Each row comes from the steps of one walk. Every step used is in the known rows, and no mark comes twice. Write the walk behind each row, first mark first.
Known rows:
zini lala somuvo pomem: [-32.9  28.2   3.1  -1.0 -12.9 -20.6 -10.4   5.8  -5.0  -1.0   8.7   9.0
 -41.2   1.1  -8.6 -22.5  28.1  26.2   6.5  10.7]
lita lala: [-10.5  -9.9  31.8  12.4  12.0  -7.6   4.1  12.1   9.4  19.3  -2.6  12.5
  13.6 -22.1  -0.4   8.7  15.8 -27.7   6.7   3.5]
lita lala somuvo pomem tiba gula: [  3.9  20.4 -33.0  -6.7 -20.5 -22.3   7.5  -6.2  15.3 -21.1  -5.3 -43.4
 -12.1   9.7  16.8  13.8  -9.9   8.4  15.8  -5.2]
tiba pomem lita: [ 33.4 -25.2  46.1  25.6  14.7  14.1  11.9  32.1 -13.6   7.5  -1.6  39.8
  24.1   1.3  -6.9  -6.9  -3.4   0.7 -28.4 -21.7]
gula zini: [-13.1 -20.3  42.4  -1.1   2.6   0.2  -0.4   4.8  -1.8  13.0 -10.5  20.6
  32.8   3.2  -3.3  -2.3  12.4 -11.6 -19.5 -19.6]
lita lala somuvo: [-29.8   8.6   2.9  12.4  11.5 -23.9  -1.5   8.7   8.4  16.7  16.3  -2.9
  -1.5 -33.0   7.1 -14.1  16.0  -8.7   8.7   2.0]
gula lita: [-14.3 -14.7  12.9 -15.3  33.5  16.4   6.5   1.3 -13.3  28.2  20.1  24.7
  20.3  -8.7 -13.7  19.7  -9.9 -16.8   4.1  21.9]
zini lala somuvo pomem tiba gula lita: [ -7.6  12.2 -57.6 -21.6 -14.3   4.1 -11.0 -26.8   4.3 -12.9   8.7 -36.7
 -26.8  30.6   8.7  32.0 -10.1  13.7  12.5  29.2]
lita lala somuvo pomem tiba: [-15.0  25.4 -21.4  -3.0  -5.0 -17.2   4.4  -6.7   8.1 -28.5  -0.6  -5.0
 -16.6  -3.4  -1.5 -18.8  10.9  12.2  10.6  10.1]
gula lita lala somuvo pomem: [-39.0  43.6  -9.8  -9.9   9.5  -3.4  11.4  -7.5 -23.0  19.8  12.9 -17.9
  -8.9 -31.4 -12.2  11.8   4.5  -7.4   3.8   6.8]
tiba gula somuvo: [ 17.6 -12.2 -11.3 -12.4 -19.1  15.8  -7.4  18.0   5.7  -5.6   2.2   8.5
  25.0  -1.0  25.9  27.6   5.7 -11.9  -4.3  16.9]
somuvo pomem: [ -0.9  14.6  36.3 -10.2   4.5  -6.6  20.3  20.5 -19.1   7.8  -2.8  30.8
  -1.9   6.4 -22.5 -10.3   5.1  18.5   3.4  -1.3]
lala somuvo: [-22.0  -1.5   4.4   1.1  16.6 -24.6  -1.2  10.7   1.9  11.2  24.4  24.0
  -2.8 -12.9   1.2 -26.1   0.4  13.1   7.2   3.9]
pomem tiba: [ 11.2 -31.0   8.9  -6.9  14.0  -0.5   0.8   2.9  16.1 -17.2   2.6  37.8
  13.7  19.3  -4.9  -7.2  -5.0   0.0  12.8  28.3]
zini pomem tiba gula lita lala somuvo: [  6.4  -2.9 -46.2 -13.8  11.9  23.4  -7.2 -41.6  12.2   6.5  12.3 -39.8
  -4.6 -14.9  20.5  42.4  -7.9 -13.6  12.4  -5.8]
zini lala: [-12.8 -22.2  25.8   6.0   2.3  -2.2 -13.4   8.7  12.1  13.8   5.6  24.8
  -6.4   1.3  -0.8   2.3  27.3  -7.9  10.4  18.6]
lala somuvo pomem tiba gula lita: [  3.1  14.0 -53.7 -28.8   2.0   3.0  10.4 -18.2  -4.2 -12.3  14.7 -26.2
  -5.2  20.8   0.9  22.0 -38.7  17.9   7.5  15.8]
lala somuvo pomem: [-21.5  34.2   8.9  -5.2   3.4 -23.7   8.8  12.9 -17.3   4.6  15.5  19.8
 -18.2  -4.6 -12.5 -32.9   3.5  30.8   3.7   0.0]
lita lala somuvo pomem: [-27.4  40.3   6.3   4.4  -4.7 -24.6   7.3   8.5  -8.0   8.9   4.0  -6.3
 -20.1 -23.8  -6.4 -15.8  17.6   7.5   3.3 -10.3]
zini pomem lita: [ 42.5 -31.8  50.4  12.0  34.0  36.8   3.3  -0.5 -14.2  26.1  -2.9  53.0
   0.3 -13.0 -18.9 -23.1   5.2   1.3  -2.5 -14.1]
somuvo pomem tiba lala: [  4.0 -12.6 -26.2   3.2   1.7 -15.2  -3.3  17.2   0.0 -45.2  -8.6  18.4
 -14.2  22.6  -1.4 -18.3 -10.2  26.8   5.8   0.6]

Which walk is each row?
[ 13.7 -16.5   2.3 -16.4 -47.0   5.5  -8.9 -13.7  15.3 -28.6 -34.3 -22.6
  -1.3  52.2  10.0  27.7  17.3   2.4 -11.4 -11.8] => somuvo pomem tiba gula zini lala
[  5.0  -0.1  14.5  10.3 -30.1   6.9 -13.6 -11.0  -8.5   7.7 -19.8 -25.1
  -8.7  15.9   0.7  -6.3   4.3   1.5 -24.1 -34.8] => tiba gula zini lala somuvo pomem lita
[ 39.5  11.0   2.0   6.9 -31.7  37.8   3.8  12.9 -10.3  -9.3 -25.4 -12.6
  17.4 -14.8   6.8  23.4   8.1 -28.8 -18.7  -0.9] => tiba gula somuvo pomem lita lala
[ 35.0 -22.8  49.1  23.7  23.5  39.1  -0.9  -4.0  -4.1  31.6 -12.3  25.5
   2.3 -33.1 -13.9  -8.7  18.8 -23.5  -3.7 -17.4] => zini pomem lita lala
[ -0.3  -0.6 -21.2  28.9  18.3 -14.5  -8.1  22.9 -22.8 -13.6   9.1  15.0
 -17.2  -9.1 -11.5 -57.8 -19.4  27.7  -4.4 -22.3] => tiba lala somuvo pomem lita
[  8.2  13.3  15.9  12.5  13.3  -4.0   9.7   9.3 -23.5   9.9   6.2  27.5
 -11.9  -5.2 -27.0 -46.8 -14.9  20.0  -6.0   2.2] => lala somuvo pomem lita
[ 12.9 -26.4 -30.3 -13.6   7.4  16.7   4.6 -15.4  23.0  -0.1  -2.2 -34.3
  29.8   5.7  15.2  62.9 -22.4 -43.0  12.2  19.0] => pomem tiba gula lita lala
[ -2.0  20.3 -18.4  -7.6 -37.1 -15.1  -1.2 -18.8  15.8 -26.6 -22.8 -54.2
  10.5  12.8  20.1  16.4   1.6  -5.7 -13.2 -33.3] => lita lala somuvo pomem tiba gula zini
[ 27.7  -4.9  46.6   8.7  12.2  14.6  15.9  19.3 -26.2  10.4 -10.1  45.4
   2.9   5.0 -34.9 -26.5  -6.6   4.1  -4.9   0.3] => somuvo pomem lita
[  0.0   8.9  16.7  17.1  -1.9   0.2  -5.6  -0.3 -11.1   8.9   1.0  18.2
 -31.9   3.2 -21.1 -40.8  13.4  14.0  -1.3  10.9] => zini lala somuvo pomem lita
[ 14.4   6.1 -24.8 -21.1  -8.9  16.4  16.1 -13.7   3.3  -6.9 -15.3 -39.4
  13.7  14.2   4.3  60.1 -15.3 -24.1   6.5  15.0] => somuvo pomem tiba gula lita lala
[  3.4   1.7  13.4  37.3   6.2  -2.1  -0.1  17.9  -5.0   9.4   2.2  -1.3
  10.4 -29.2   9.7 -12.9   8.0  -7.3 -26.1 -28.4] => tiba pomem lita lala somuvo
[-18.6  12.2 -22.3  -6.9 -17.3 -13.0 -14.0 -12.4  12.6 -30.1   2.8   6.6
 -40.5  22.1  -2.4 -27.7  23.0  30.0  12.6  25.6] => zini lala somuvo pomem tiba
[-16.6 -24.6 -58.2  12.9  17.6 -30.8 -19.9   1.4  19.0 -38.8  20.5  10.4
 -12.4   3.9  20.2 -34.9 -22.1  24.2  15.0   4.5] => pomem tiba lala somuvo
[-21.5  14.5   6.0  -3.9 -41.3 -16.9 -14.5  -4.7  -0.6   1.7 -13.1 -37.6
 -13.8  16.7  16.8   3.6  18.0  16.1 -16.2 -34.0] => tiba gula zini lala somuvo pomem
[ 19.8 -27.4  42.7  27.3  22.3  13.5   1.0  10.8   1.5  23.6  -7.8  20.5
  22.9 -23.7 -10.8  -8.1   3.1 -39.6  -0.4   4.2] => pomem lita lala
[ -9.2  -8.5 -55.2 -12.1  11.7   3.3  -1.7 -24.9  20.0  -0.5  14.8 -50.4
  17.9  -7.6  23.4  41.9 -29.1 -27.9  12.5  19.1] => pomem tiba gula lita lala somuvo
[ -5.1  16.3 -20.8 -13.9   0.7 -21.8   7.7  -1.3   2.2 -26.8   6.9  21.8
 -18.1  17.8 -10.7 -31.1  -6.5  34.0   9.3  17.7] => lala somuvo pomem tiba
[ 13.1   0.0  12.4 -17.8  -4.2  -0.2  13.4   6.3   1.1 -26.2 -10.5  34.7
  -4.5  29.5 -17.7 -10.9   1.1  21.2   6.9  19.6] => somuvo pomem tiba
[ 48.0  -0.8   6.2  -4.3 -24.8  38.4   7.4  16.6 -18.2 -12.0 -16.1  16.5
  13.5   8.9   0.3   7.7  -8.0  -3.6 -17.4   4.2] => tiba gula somuvo pomem lita
[ 13.7  11.7 -31.4 -17.4 -12.4 -20.1   5.7  -1.3   8.4 -27.8   6.2 -13.4
 -10.9  26.6   9.4  -1.9 -22.8  30.3  11.6   0.7] => lala somuvo pomem tiba gula
[  2.0  -7.4  40.9  24.8   9.0  26.1 -10.4 -21.9  -2.5  25.5 -12.2  -1.4
   5.0 -40.9  -2.4 -27.2  25.2 -16.6 -26.2 -45.9] => gula zini pomem lita lala somuvo
[-35.3  -4.8  -1.2   9.5   2.7 -20.5 -20.4  -0.3  11.3  10.8  22.0   8.4
 -23.2  -9.9   5.2 -19.7  21.9  12.4  11.2  16.1] => zini lala somuvo
[  2.1  -8.5  15.3  27.8  23.9  -1.2  -2.6   4.7   3.1  18.8   8.5   4.9
   6.3 -35.4  -2.4 -24.9  -3.8 -24.9   1.5   1.5] => pomem lita lala somuvo
[-15.4  40.2 -26.3 -11.2  -0.6  -5.6  12.3  -2.4 -15.6  21.7   8.3 -53.1
  -0.2 -19.5   9.4  40.1 -13.7 -11.0   0.8  -9.6] => tiba gula lita lala somuvo pomem
[-23.5  -8.2  13.5  -4.4  23.5  17.1   4.4  -4.8  -2.7  32.2   8.6  -2.0
  22.1 -27.7  -5.5  35.1   3.1 -42.3   4.3  17.5] => gula lita lala
[ 24.8 -11.1  11.9 -20.2 -30.6   3.0   7.8  -3.0   6.6 -26.5 -30.4 -13.9
  25.4  42.5   4.8  19.0  -9.2   3.7 -14.8 -23.1] => somuvo pomem tiba gula zini
[  9.0 -21.7  -2.7 -17.2  18.8  13.6   9.5   3.1  -7.7  36.6  14.0 -11.2
  29.3   0.1   5.0  48.6 -28.7 -22.9   4.5   4.5] => tiba gula lita
[ -9.5 -33.0 -26.3  -7.7 -30.4 -13.2 -30.1 -25.5  35.7 -21.8  -7.8 -34.0
   3.6  28.6  31.8   9.2   7.1  -1.0  -4.6  -8.6] => pomem tiba gula zini lala somuvo
